Each row comes from the steps of one walk. Every step used is in the known rows, and no mark comes twice. Write the walk behind each row, first mark first.
(in the rows, 128 means zero)
Known rows:
safaf, tagig, fizik, fibas, pitek, kodat: [ 35 119 128 102 160 109 144 113 128 121 127 139 122 102 125 103 213 102
 192 152  22 217 124]
fizik, pitek, safaf: [153 106 130 138 111 129 142 103  96 145 104 139 110 152 131 124 140 140
 175 136 157 172 132]
fibas, pitek, safaf, vukit, natid: [120 104 139 112 123 114 112  91 155 113 139 165 121 114  84 113 190 129
 179 136 155 207 140]
safaf, vukit, natid: [111 124 137 117 131 118 121 131 136 121 130 152 128 103  90 117 169 131
 136 126 130 164 137]
pitek, fizik, tagig: [ 84 120 141 119 149 128 134 140 152 139 137 127 125 131 126 135 156 146
 110 134 146 147 134]
tagig, fizik, pitek: [124 116 142 131 117 121 138 125  79 137  97 131 113 136 136 118 154 140
 167 133  91 182 128]
fibas, pitek, safaf: [141 105 128 123 120 123 119  89 147 120 137 140 120 141 124 124 149 125
 170 138 156 173 131]
fanuber, kodat, pitek, safaf: [174  91 140 139 126 129 136  93  78 126 109 161 118 145 137 111 143 141
 161 136 150 189 114]
tagig, safaf, vukit: [116 137 115 147 147 120 106 136 154 119 135 117 122 111 128 146 149 128
 145 135 142 218 151]
kodat, pitek: [198 111 128 132 116 123 116 127  82 126 111 133 110 137 129 129 140 137
 137 132 131 128 129]
fizik, tagig: [112 120 115 128 142 126 136 131 137 153 141 115 122 129 124 131 141 143
 136 131 184 116 130]
fibas, pitek, fizik, tagig, safaf: [ 85  98 132 123 145 119 102 135 182 123 149 115 104 123 146 129 182 142
 143 153 150 205 145]
fizik, pitek, fibas: [134  95 144 126  92 122 157 128  58 151 107 145 108 153 147 132 128 142
  86 133 103 151 127]
safaf, tagig, fizik, fibas, pitek: [ 90 139 126 126 147 108 126 112 124 132 129 142 126  99 134 120 199 101
 173 144  47 186 121]
fizik, tagig, safaf: [ 89 117 103 137 146 128 112 145 154 149 146  79 113 133 141 133 153 141
 148 145 194 167 141]
fizik, tagig, safaf, vukit, natid: [ 70 112 114 125 149 117 105 146 162 143 148 105 115 108 103 121 195 144
 156 142 194 202 151]
fibas, pitek, safaf, tagig, fizik: [104 114 118 125 148 117 110  90 146 131 135 130 131 114 116 112 181 119
 187 139 123 213 131]
fanuber, kodat, pitek, fizik, tagig, safaf: [121  83 144 136 151 125 118 139 117 128 122 134 104 128 161 118 178 156
 130 152 146 224 127]
kodat, pitek, safaf, tagig, fizik, fibas: [121 139 122 128 144 121 125 107  65 147 104 112 123 142 123 126 210 114
 178 144  87 205 127]
fibas, pitek: [153 110 131 125 119 117 118 110 143 115 137 152 115 117 129 124 139 125
 152 135 123 142 127]
fizik, tagig, safaf, pitek, kodat: [ 79  89 106 129 153 120 127 146 143 124 141  94 101 169 141 109 177 146
 164 152 178 216 143]
pitek, kodat, fanuber: [ 69 101 121  80 141 129 174 130 133  88 137 104 146 127 119  93 157 126
 150 146 111 161 125]
natid, vukit: [119  99 139 135 130 127 137 121 163 138 136 144 117 129  98 160 125 128
 101 132 133 139 143]

Write each row's walk:
[ 87 139 146 117 124 114 132 113 111 117 124 134 121 131 138 127 191 106
 171 143  46 181 122] -> tagig, fizik, fibas, pitek
[ 75  82  96 105 153 122 155 147 143  96 152  77 123 166 142  90 195 143
 168 162 185 218 135] -> fizik, tagig, safaf, pitek, kodat, fanuber
[158  81 156 126 105 121 149 118  40 131 112 168 116 145 152 120 133 141
  70 133  97 165 109] -> fanuber, kodat, pitek, fibas
[121 118 144 141 134 125  98 151 145  97 123 125 114 168 158 122 170 131
 109 145 107 218 142] -> tagig, safaf, pitek, fizik
[157 105 108 145 135 124 137 102 108 158 108 150 114 121 126 120 150 136
 176 137 154 179 132] -> fizik, pitek, safaf, tagig
[ 85 121 126 123 136 119  98 142 154 118 135 114 121 107 107 117 183 130
 147 140 137 209 149] -> tagig, safaf, vukit, natid
[185  95 143 141 126 123 137 115  74 119 109 172 116 121 143 113 138 140
 140 133 117 159 110] -> fanuber, kodat, pitek
[ 87 152 142 128 138 110 133  86 125 121 128 147 127 134 116 138 206 109
 198 140  82 252 135] -> tagig, fizik, fibas, pitek, safaf, vukit
[100 101 134 125 119 114 148 127  58 163 102 135 119 126 139 121 158 135
 100 134  68 193 126] -> safaf, tagig, fizik, pitek, fibas
[143 122 156 135 130 124 124 137 129 100 120 163 122 163 138 123 155 134
  99 133  97 172 131] -> safaf, pitek, fizik
[146 116 117 127 143 123 108 106  83 143 110 110 128 133 111 118 180 133
 171 137 131 201 132] -> kodat, pitek, safaf, tagig, fizik
[ 40 113 138 111 156 119 104 154 176 130 143 115 119 110 107 124 211 148
 129 145 154 229 154] -> pitek, fizik, tagig, safaf, vukit, natid
[112 124 137 138 153 120 143  95  60 142 101 154 128 127 141 107 205 115
 182 144  73 233 107] -> fanuber, kodat, pitek, safaf, tagig, fizik, fibas
[ 60 115 128 124 155 129 111 151 169 136 141  90 118 135 144 134 170 143
 118 147 155 193 147] -> pitek, fizik, tagig, safaf
[ 65 159 124 129 156 119 136 130 109 144 120 122 138 110 130 123 189 103
 150 137  51 173 121] -> safaf, tagig, fizik, fibas
[ 98  90 131 102 131 118 136 112 148 105 135 147 113 119 120 109 151 127
 172 143  98 173 130] -> fibas, pitek, kodat
[195 121 125 141 131 120 118  99  94 129 115 144 118 139 104 146 155 140
 164 129 167 202 143] -> kodat, pitek, safaf, vukit
[143  86 156 131 147 123 142 126  98 133 117 173 113 125 143 119 165 157
 122 138 135 174 116] -> fanuber, kodat, pitek, fizik, tagig
[ 66  95 144 110 148 108  95 136 192 116 151 138 106  99 107 119 222 143
 150 152 150 241 154] -> fibas, pitek, fizik, tagig, safaf, vukit, natid
[ 68 107 128  79 132 117 182 113 129  80 140 131 131 124 133  96 195 106
 181 160  61 174 117] -> fizik, fibas, pitek, kodat, fanuber
[127 112 143 137 143 122 131 141 135 125 134 149 115 163 134 127 168 149
 108 135 154 162 132] -> safaf, pitek, fizik, tagig
[125 145 133 137 133 112 138  84 138 123 136 170 119 128 119 146 184 110
 185 139 114 217 136] -> fizik, fibas, pitek, safaf, vukit
[134 111 104 154 139 120 110 145 138 135 143 101 105 166 150 126 167 144
 146 144 202 184 139] -> fizik, tagig, safaf, pitek
[109  86 133 116 124 123 159 124  98 129 102 145 103 133 132 108 142 142
 175 141 101 175 131] -> fizik, pitek, kodat
